Each row was made from one small tree. The marks that hang from a mark follow it in brackets, in alphabetical order. Every link used is in the known rows. Write each row's tree.
Known rows:
mekido{votuv}: [ 56.6   1.7  18.4 -18.0 -12.3   9.4   3.0  17.9   1.0 -38.4 -18.8  10.7
   4.3  10.9 -11.7   8.0 -14.9 -21.5  70.2 -24.1]
votuv{mekido ruto valit{reveb}}: [ 54.5 -24.1 -25.3 -21.3 -85.4   8.5   5.0 -14.3 -27.3 -45.0  -2.9 -36.0
  29.1   4.2 -15.9 -34.6 -22.0  -6.8  65.1 -50.7]
valit{nusib{mekido{votuv}} reveb{ruto{zuzale}}}: [ 47.9  25.9  15.6  13.0 -41.5  17.4 -20.0  11.7 -42.2   3.1 -11.3 -28.4
 -22.8  10.1  41.5  -5.8 -11.5 -30.8  29.8 -49.6]
mekido{votuv{ruto}}: [ 52.4  -6.6  12.9  -9.8 -30.2   1.4   6.7  26.7  -9.4 -34.7  -7.3  10.7
  12.3   6.4 -21.4   8.2 -15.7 -15.8  77.5 -28.3]
mekido{votuv{ruto{reveb} valit{nusib}}}: [ 59.1 -20.4   0.3 -23.3 -35.8 -12.5   4.0   7.0 -26.8 -41.5  -2.3   7.7
  15.9  14.9 -23.3  22.3  -6.2 -13.5  65.6 -47.8]
reveb{valit{nusib{mekido{votuv}}}}: [ 51.5   5.3  20.0 -13.8 -14.8   8.6  -2.7  -9.0  28.4 -17.5 -44.1 -14.7
   3.6  16.8  -0.1   3.4 -18.2  -2.5  49.4 -37.1]
ruto{nusib{mekido{votuv}} zuzale}: [ 42.3   5.0   5.3 -11.0   2.9   3.8   6.9  18.5 -21.1 -31.0 -17.5  20.1
  -2.6  27.8  31.0  18.9 -35.0 -13.8   6.6 -39.7]
ruto{nusib{mekido{votuv}}}: [ 51.3  12.6  15.1 -14.1 -13.9   5.3 -13.4 -10.0   4.9 -22.9 -19.3  17.1
  -6.3  20.3  12.2  10.1 -33.4 -17.2  17.6 -38.6]
valit{nusib{mekido{votuv}} reveb{ruto}}: [ 51.9  30.1  20.4  11.4 -49.8  18.3 -30.1  -2.5 -28.9   7.5 -11.8 -29.7
 -24.8   6.4  32.8  -9.8 -10.8 -32.3  35.5 -49.2]
zuzale{ruto{nusib}}: [ 43.5   8.1   0.9  -3.6 -24.7   1.6   0.5 -25.0 -10.5 -29.7 -29.5   6.1
  -4.6  -3.6 -27.7   3.6 -13.0  -2.0  27.1 -27.9]
reveb{ruto{zuzale} valit{nusib{mekido{votuv}}}}: [ 40.8  13.6  12.3   0.1 -18.7  -6.9  17.2   9.8   3.1   4.3 -42.6 -27.4
   4.7   9.8  25.2   0.3  -1.4   7.3  46.7 -30.1]
ruto{nusib{mekido} reveb zuzale}: [ 43.6  -6.3 -13.7 -26.8  -0.6   1.5  21.1  27.4 -31.8 -34.7 -31.6  21.5
  -5.5  41.1  67.6  18.1 -24.7   2.6 -20.6 -47.8]
nusib{mekido{votuv{valit}} ruto}: [ 91.5 -19.7   7.3 -12.8 -12.0  12.9  -6.8 -23.0  -0.8   4.9 -24.6  -1.4
  34.3  23.0   1.5 -28.8 -11.0 -25.5  53.4 -40.3]
mekido{votuv{valit{reveb}}}: [ 60.6  -2.1   4.3 -25.4 -33.6   5.2   3.8   3.2 -14.5 -37.9  -8.3  -0.6
  12.1  16.0 -14.0   0.9 -14.1 -27.5  70.9 -33.8]
nusib{mekido{votuv}}: [ 64.8  -8.9  18.3  -1.6 -22.5  16.8 -12.1   3.8   6.5 -18.9 -27.4   0.3
   4.7   7.5  18.9  -9.3 -23.2 -16.9  61.9 -33.2]
zuzale{ruto{nusib{mekido{votuv}} reveb}}: [ 59.4  -5.1   0.6   1.7 -30.1  -3.6  -0.3 -15.0 -17.4 -29.5 -30.7  18.6
  -0.3   8.9   9.8  16.8 -18.4   1.2  25.1 -48.9]
votuv{valit{reveb{ruto{nusib}}}}: [ 43.9   8.7 -17.5 -33.8 -50.4   1.0   8.6 -22.6 -22.5 -16.9 -15.2 -25.9
   3.5  11.4  -5.2 -26.0  -0.3 -15.5  35.0 -25.9]
reveb{ruto{zuzale}}: [ 32.2   9.6  -5.4 -13.3 -18.6   2.6  26.9  23.3 -21.7  -7.8 -32.8 -21.6
  -2.2  -2.1  17.1 -21.9  11.9   0.0  41.9  -4.6]
valit{reveb}: [ 42.7  19.1  -0.9 -20.5 -40.9  30.7   3.0  13.9 -15.8 -22.2 -23.3 -20.3
 -11.4  13.7  14.6 -29.7 -13.7 -23.9  37.8 -22.6]
valit{nusib{ruto{reveb}}}: [ 61.5   2.5   5.7 -28.9   3.0  16.7  -8.6 -12.5 -15.2 -12.7 -31.8  -7.9
  -4.5  22.5  -7.1  -5.6   7.4 -19.0  11.5 -37.9]
valit{nusib{mekido} reveb{ruto{zuzale}}}: [ 41.1  26.0   8.0   8.8 -42.5  21.9 -18.4   5.0 -40.6   7.5 -18.8 -38.0
 -26.4   7.4  43.2 -18.9  -6.4 -24.8  17.8 -43.3]

Write each row's tree:
[ 38.0  17.8   3.8  -4.6 -17.9  -6.7  12.9  13.3 -21.1  -3.0 -22.4  -3.5
  -4.7   8.9  31.0  -1.4  -8.0  -5.5  23.0 -23.6]
reveb{ruto{nusib{mekido{votuv}} zuzale}}
[ 34.8  24.8  -6.2 -11.0 -43.4  19.6  16.7  27.0 -33.5  -6.5 -22.2 -29.6
 -10.9   8.8  32.7 -31.9  -2.2 -17.4  36.1 -17.9]
valit{reveb{ruto{zuzale}}}
[ 47.3   5.2  14.7 -16.6 -16.0  12.2  -1.4 -14.1  29.3 -15.3 -49.1 -21.7
   1.2  14.9   1.1  -5.9 -15.0   2.2  40.7 -32.5]
reveb{valit{nusib{mekido}}}
[ 55.1 -24.2  -4.5 -22.1 -27.9 -13.6  14.0  21.6 -39.7 -45.7  -1.4   9.2
  17.8  18.4 -14.1  26.5  -6.7 -11.7  60.1 -48.6]
mekido{votuv{ruto{reveb zuzale} valit{nusib}}}
[ 68.2 -22.3 -12.9 -33.7 -23.1  11.7  -5.4 -40.8 -17.0 -43.2 -23.1 -29.4
  23.2  14.4 -22.7 -18.9  -8.1 -14.2  37.2 -50.9]
votuv{mekido valit{nusib{ruto{zuzale}}}}
[ 64.2 -29.6  -1.3  -6.2 -36.1   1.4   3.7  11.6 -18.2 -24.8 -17.4   1.4
  20.0  13.1  20.5  -3.3 -18.7  -7.6  61.4 -44.4]
nusib{mekido{votuv{ruto{reveb zuzale} valit}}}
[ 46.9 -30.3 -23.4 -34.6 -48.9 -12.5   8.2 -11.4 -36.0 -34.6 -10.3 -13.4
  13.1  10.6 -24.6   1.6   7.9   2.0  38.5 -45.2]
votuv{ruto{reveb} valit{nusib}}
[ 53.0  -8.1  -3.9  -7.3 -28.8   0.9  13.6 -11.0  -6.8 -31.3 -48.2  -4.5
   3.7   3.5  -6.8   4.8  -0.7  12.3  41.9 -37.1]
zuzale{ruto{reveb{valit{nusib}}}}
[ 59.1  -6.7 -10.4 -28.6 -55.0  19.1 -17.0 -37.8 -19.7 -48.2 -15.4 -39.0
   5.5  10.5  -8.8 -20.7 -18.1 -20.9  41.8 -56.4]
votuv{mekido valit{nusib reveb}}
[ 64.0 -17.6  11.7  -1.4 -36.2   6.1   0.3  14.4   5.9 -17.2 -27.1   1.7
  15.7  13.7  25.0  -4.1 -24.3  -4.0  64.8 -42.2]
nusib{mekido{votuv{ruto{reveb{valit}}}}}
[ 53.6 -11.5  -7.3  -9.3 -31.0   1.3  21.8  -6.0  -3.2 -32.8 -49.9  -2.9
   9.5   3.7  -3.9  -1.7  -2.1  14.9  48.6 -31.9]
zuzale{ruto{reveb{valit}}}
[ 33.1  17.3  -1.7  -7.4 -18.7  -3.2  14.0   8.4 -19.7  -0.3 -27.5 -10.4
  -7.1   6.5  32.6 -10.8  -4.7  -1.5  14.5 -19.3]
reveb{ruto{nusib{mekido} zuzale}}
[ 49.4  -3.6  -2.4 -37.6 -14.6   5.7  18.8  10.6   7.7 -32.5 -49.9  -5.4
   0.0  28.6  22.9   5.7  -2.6   8.2  26.9 -36.3]
ruto{reveb{valit{nusib}}}
[ 43.5  -0.1 -21.3 -30.8 -46.7   4.5  17.7  -7.6 -31.3 -19.6 -18.1 -31.2
   7.8   9.3   0.8 -30.8   4.8 -13.4  44.9 -22.2]
votuv{valit{reveb{ruto{zuzale}}}}
[ 38.1 -25.6 -26.2 -22.9 -40.6 -14.8  17.7  -5.6 -36.4 -29.0  -3.8  -4.0
  22.7  13.6 -13.5  -3.9 -16.1   2.0  26.0 -39.0]
votuv{ruto{nusib{mekido} zuzale} valit}
[ 27.2  22.5  -4.1 -16.9 -14.4  -5.9  22.3  13.6 -22.1  -8.1 -25.5  -8.5
  -8.5   7.3  17.9  -5.9   1.0  -1.8  14.7 -13.0]
reveb{ruto{nusib zuzale}}
[ 59.4 -11.9  -9.3 -39.8 -13.6   4.8  -4.0 -40.9 -14.3 -21.0 -22.9 -20.0
  12.0  13.3 -38.9 -16.1   9.6 -18.0  32.5 -30.9]
votuv{valit{nusib{ruto}}}
[ 54.8  -4.7  -4.9  -1.8 -30.9  -0.6   0.9 -19.4 -16.5 -27.0 -36.2  11.6
  -2.8   7.0  11.3   7.7 -15.1   5.4  16.6 -44.3]
zuzale{ruto{nusib{mekido} reveb}}
[ 78.6 -24.5 -10.1 -17.0   2.4  20.9  16.5  12.4 -21.1   2.2 -42.7  -1.9
  24.4  34.5  50.8 -31.8  -5.2  -8.0  14.7 -39.2]
nusib{mekido ruto{reveb zuzale}}
[ 56.0   3.1   1.4   6.1 -41.4  -0.2  -9.0 -31.7 -18.8 -23.5 -19.9   4.3
   1.7   1.1 -13.5   3.4 -22.6 -10.2  35.5 -44.7]
zuzale{ruto{nusib{mekido{votuv{valit{reveb}}}}}}
[ 47.3 -27.2 -15.3 -15.7 -43.3   4.4  26.7  31.5 -20.0 -53.1 -28.2 -15.0
  23.4  18.3  22.6  -0.8 -22.9  16.5  43.5 -55.2]
votuv{mekido ruto{reveb{valit{nusib}} zuzale}}
[ 68.1  -7.4  10.2 -27.3 -11.4  -0.3  -4.5 -13.9 -11.5 -32.0 -11.1   3.0
  15.3  16.7 -33.2  10.0  -4.8 -27.6  61.3 -37.8]
mekido{votuv{valit{nusib{ruto}}}}
[ 87.9 -22.2   2.3 -12.0   3.4  10.1  21.8  21.0  -7.8  -1.3 -40.3   8.7
  37.4  44.1  49.5 -11.3 -15.7  -8.7  36.3 -50.1]
nusib{mekido{votuv} ruto{reveb{valit} zuzale}}
[ 35.9   4.9  -2.3 -15.5   1.6   8.2   8.9  12.2 -20.0 -27.1 -25.2  10.2
  -6.4  25.0  32.7   6.1 -29.9  -7.8  -5.9 -33.4]
ruto{nusib{mekido} zuzale}
[ 48.3  -5.6   4.1 -17.6 -20.3 -11.7  25.1  41.1 -17.9 -41.2 -10.5  24.9
  16.0  28.0   6.0  31.1 -23.8  -4.6  48.2 -42.9]
mekido{votuv{ruto{nusib reveb{valit} zuzale}}}
